Each row was made from one small tree. The marks that hang from a mark follow it in brackets, in alphabetical order. Every link used is in the known rows. Write each row's tree.
Known rows:
M{A T{K}}: [ -2  -4  -2   5  -4 -11  -8   5  -9  -7  -1 -10  11  -3  -6  -8  10  -1
   0  -9 -10  -7  10  11 -10   2  17   3]
A{M X{B R T}}: [  2  -6 -17   3 -13   9  -1 -15 -14 -28 -16   6  16   6  -8   1   0  21
  -7 -12  -3   3 -11   8  -3  38  -1 -25]
T{G K M{B X}}: [ 33 -14 -16   2  -7  12  10  14  -2   2  -2  -9   3   1 -12  -5  13   2
  -4  16  -8   6  -9  13 -10  17  14  -2]
X{B T{G{R} K}}: [ 12  -3 -12   9  -5  -4   1   2  -6 -17   9   4  -9   4  16  -5  -5   4
   0  14   0   4 -11  13   0  13   6   6]
B{T{X{R}}}: [  9  -5  -6   2 -13   1   1  -3  -1 -21 -10   8   0   0 -10   5 -12  18
 -12   2  -9   4   8  12  -4   9   2 -14]
B{T{G M X{R}}}: [ 27  -9 -14  -3 -18   6   2   3   6  -9 -14  10   5   0 -20   1  -5  18
 -19   3 -13   7  -5  24   1  20  11 -27]
A{X{T}}: [-10  -6  -7   8  -1  -2  -5  -5  -4 -20  -5   9   2  -1  -3  -3  -5   3
 -10 -12  -9   9  -4   9  -6  13   2  -2]
T{X}: [ -5 -11  -2   4  -5  -2  -1  -7   2  -9  -4   7  -4  -1  -4  -2  -1  -2
 -13 -11  -9  11   4   5  -5   5   0 -12]
X{B T}: [  1   1 -11  10  -4   2   0  -3  -9 -31  -3   6  -1   9  11   3  -6  14
   2   5  -4   9   2   4  -8  18  -1   1]
A{X{R T}}: [ -3  -6 -12   9  -7   0  -2  -4  -2 -29  -9   8   4   1 -10  -2 -11  17
  -9 -12  -6   2  -7  12  -9  20   5 -10]
G{R{X{B T{M}}}}: [  3  -4  -8  -2  -4   3  -6 -15 -14 -24   4  11   5   2  11  -4   0   8
 -12   7  -5  12  -2  15   9  20   8 -17]
X{R T{M{A B}}}: [ 11  -1 -28  10  -7   4  -3   5 -14 -37 -11   1  16   5 -10  -5  -2  27
  -5  10 -13  -5   7  14 -10  28  17 -19]
X{B{T{G}} R}: [ 18  -1 -14   5 -20   8   5   4  -3 -28  -8   1  -1  13   0   7 -13  28
  -3  12  -2   0  -4   8  -4  23  -3  -2]
G{R}: [ -8  -2   2   1   2 -14  -8  -2  -9 -22   8   0  -5   3   7  -5   0   1
   2   2  -3   3   9   2   4  -1   1   2]
R{X{T}}: [ -9  -6  -3   6  -1   2  -4  -4  -2 -21  -1  11   1  -3  -3  -2  -8   4
 -11  -5  -8  14  -4  12  -2  12   4  -1]
A{M{T}}: [  3  -2   3  -7  -2  -5 -10   0 -11  -9  -9  -7  18   4 -14  -4  17   3
  10 -14  -8   2   7   5   2  19   4 -10]
B{T{G{R} M X}}: [ 17  -8  -7  -6  -8  -6  -5   3   0  -5   0  10   0  -2  -6  -5   1   3
 -16  10 -13   9   1  20  13  10  10 -19]
A{M{T X{B R}}}: [ 17  -2 -10  -6 -12   7   0   5 -12 -22 -13 -14  24  13 -20   2   9  29
  17  -3  -3  -9   1   5  -5  37   9 -14]
M{B T{G}}: [ 12  -6  -8   4  -6   1   0  13  -2 -10   1 -11   3  15  -9  -6   5   4
   3   1  -8  -1   0   0  -6  24   2   1]
X{R T}: [  5   1 -11   9  -4  -1  -1   3  -2 -34  -7   5   1   3  -6   0 -12  23
   3   1  -6   3   0  13  -9  16   6  -4]
R{X{B T{G M}}}: [ 12  -9 -16   2 -12  14   1  -6   0 -14  -5  11   6   5  -1  -3  -1  10
 -19  -1  -7  16 -19  19   1  31   7 -15]
X{T}: [ -3   1  -6   9   2  -4  -4   3  -4 -27  -3   6   0   2   1   0  -6   9
   2   1  -8  10   3   9  -7  10   3   5]
R{X}: [-11 -11   3   2  -5   1  -4 -10  -2 -11  -1   5  -1  -2  -2  -3  -1  -1
 -16 -11  -5  13  -1   6  -1   5  -1  -3]
R{X{T{G K}}}: [  5 -12  -7   8  -5   5   2   2   6  -2   2   9  -5  -9  -5  -7  -6  -4
 -17  -2  -6  14 -20  21  -4  11   9   3]
R{X{T{G}}}: [ -3 -10  -8   8  -4   4  -2   4   8 -14  -2  10  -1  -1  -8  -6 -10   5
 -14  -5  -8  14 -17  15  -1  19   4   1]
K{T}: [  3   1   4   6   1  -6  -4   1  -6 -18   1  -3  -5   8  -2  -8  10   1
   6 -15  -6   2   5   7  -3   8  -1   4]
G{K{T} R{X{B}}}: [ -7   4   3   2  -5  -5  -3 -19 -11 -19  14   5   1   9  11 -15   9  -3
  -9  -4  -1  -6  -2   4  10  12  -5   2]
G{K R}: [-11   4   1   3   2 -17  -5  -7  -5 -20  10   5   2   0   4 -12   3  -1
  -1   7  -4  -4   6   0   4  -2  -1   7]
T{K X{B R}}: [ 14 -12 -10   6 -18   9   9 -16  -4  -9  -5   5  -6   0   2   2  -4  10
 -17  -3  -1   4  -4  11 -12  12   2 -20]
R{X{T{M}}}: [  4  -6  -7  -1  -2   6  -5  -7  -3 -15  -5  12   9  -5  -7  -3   2   4
 -15  -4 -11  17  -5  21   1  16  11 -15]

Write each row's tree:
[  6   4  -7   4  -8  -5   1   7   5 -14  -1   7   4   1  -8  -3  -3   7
  -7  13  -9   2  -3   6   0   7  -3  13]
B{T{G{K}}}
[ 24 -12 -10   4 -18   4   7   3   7  -3  -7   8  -6  -6 -13   1 -10  10
 -18   5  -9   4  -8  21  -6   9   8 -10]
B{T{G K X{R}}}
[ 20   0 -10  -5 -12  -2  -3   1 -11 -19   2   3   2   9  10   0   2  12
  -5  20  -5   6   3  12  11  16   4  -7]
X{B{T{G{R} M}}}
[ -9  -7 -15   6 -18  -1  -7  -7 -12 -25 -10  -7  19  12  -8  -6  -1  21
  -9 -21  -6 -16   3   4  -9  29   8 -18]
M{A{X{B R}} T}
[ 24  -2   0  -4  -6   1   0  -2 -11  -5  -5   3   3  -8   0   4  10   0
  -8  12 -11  12  10  20  -3  -3  11  -3]
B{T{K M}}
[ 10   6 -23  13 -14   5   7   0   5 -31  -4   9   6  10  -4  -6 -12  26
  -3  10  -3  -5 -18  10  -7  31   0  -1]
X{B R T{G{K}}}
[ 27  -4 -13   5 -21   9   9   2  -4 -17  -5   0  -5   5   3   6  -9  20
  -6  15  -1   0  -7  14  -8  15   2   1]
X{B{T{G K}} R}
[  4  -5  -9   7  -5  -3  -4   6 -16 -10   1 -14  10   3  -3  -7  11  -1
   0   2 -10  -9  14   3 -13  10  13   2]
M{A B T{K}}
[ 17   6  -4   0   1  -2   1   6  -1 -12  -1  -3  14   3 -17 -13  21   5
   6  -2 -12  -5   1  14  -2  13  12   2]
G{K{T{M{X}}}}
[ -3  -2 -16  10 -10   9   4  -7   6 -17   1  14   5   4   1  -8  -8   7
 -18   4  -5   7 -21   9  -1  26  -2   2]
R{X{B T{G{K}}}}
[  7 -13  -5   6 -12   5   7 -16  -6  -2  -2   5  -8  -2   9   1   3  -5
 -17  -3  -4  10  -1   7 -10   5  -1 -10]
T{K X{B}}
[ 18 -11 -12  -1 -11   9   1   3  -6  -5 -11   4   6   2 -15   2   4   4
 -14   8 -12  10  -1   4   3  28  -5 -18]
A{M{B{T{G X}}}}
[ -5  -5  -7   4  -5 -13  -2  -3  10  -5   8  11  -2  -2  -6 -16  -1  -5
 -16   2  -8   0 -10   6   7   8   1  -6]
T{G{K R} X}
[ 20  -8  -3  -6 -15  14   4 -17 -15  -4  -4   8   4  -5   8   7   7   1
 -23  10  -6  15   2  19   0   7   6 -12]
R{X{B{T{K M}}}}
[ 10   2 -12   3 -10   2   5  14   5 -11   1  -9  14  14 -13  -7   4  14
   8   7  -6 -10  -9   1  -6  27   6  10]
M{T{G{K}} X{B}}
[-15  -1  -2   1  -7  -4  -2 -22  -9 -18  12   9   3   3  12 -10   0   0
 -16   6   0   1  -2  -1   8   8  -6  -2]
G{K R{X{B}}}
[ 29 -16 -14   0 -17   7   7  -4   9   7  -9   7   0  -8 -18  -7   3   5
 -22  -7  -8   8 -17  27  -6  15  16 -29]
T{G K M X{R}}
[  5  -8 -22  11 -16   8   4  -3   1 -26  -9   7   1  11  -4  -2 -14  23
 -13  -8  -2   1 -21  11  -7  35   0 -12]
A{X{B R T{G}}}
[ -2  -8 -20   7  -3   8  -6  -3 -13 -23  -5   6  15  -1  -5  -7   2   8
 -20   4 -15   7   2  14  -4  24  14 -17]
R{X{T{M{A B}}}}
[ 15  -1 -19   3  -9  10   3   5 -11 -35 -14  -2  17   8 -13   4  -3  34
  12   7  -3   0  -6   9  -7  37   7 -12]
A{M{X{B R T}}}
[  2 -12 -23   5 -13   5  -4  -7 -14 -22 -11  -2  17   4 -13  -8   6  15
 -21  -8 -11  -7   3   8  -9  25  10 -29]
T{M{A{X{R}} B}}
[ 21  -7  -7   2  -4   6   1  -7  -9  -7  -3   0   0   8  -7  -9  19  -3
 -12  -9 -14   6   6  11  -2  21   4 -24]
K{T{M{B} X}}
[ -6  -3 -10   8  -4   2   1   0  11 -12   1  15   6  -4 -10 -12  -8   3
 -17   0  -9   8 -19  13   0  18   2   5]
R{X{T{G{K}}}}
[  1   4 -13  11  -1  -4   1   7   9 -18   0  10   4   1  -8 -10  -5   7
  -3   6  -9   3 -13  10  -3  16   2  10]
X{T{G{K}}}
[ 12  -5 -13  -1 -12  11   3  -1 -12 -26 -13  -7  15   8 -14   4   4  28
   9   1   0  -2  -3   3  -6  31   3 -14]
A{M{X{B R}}}
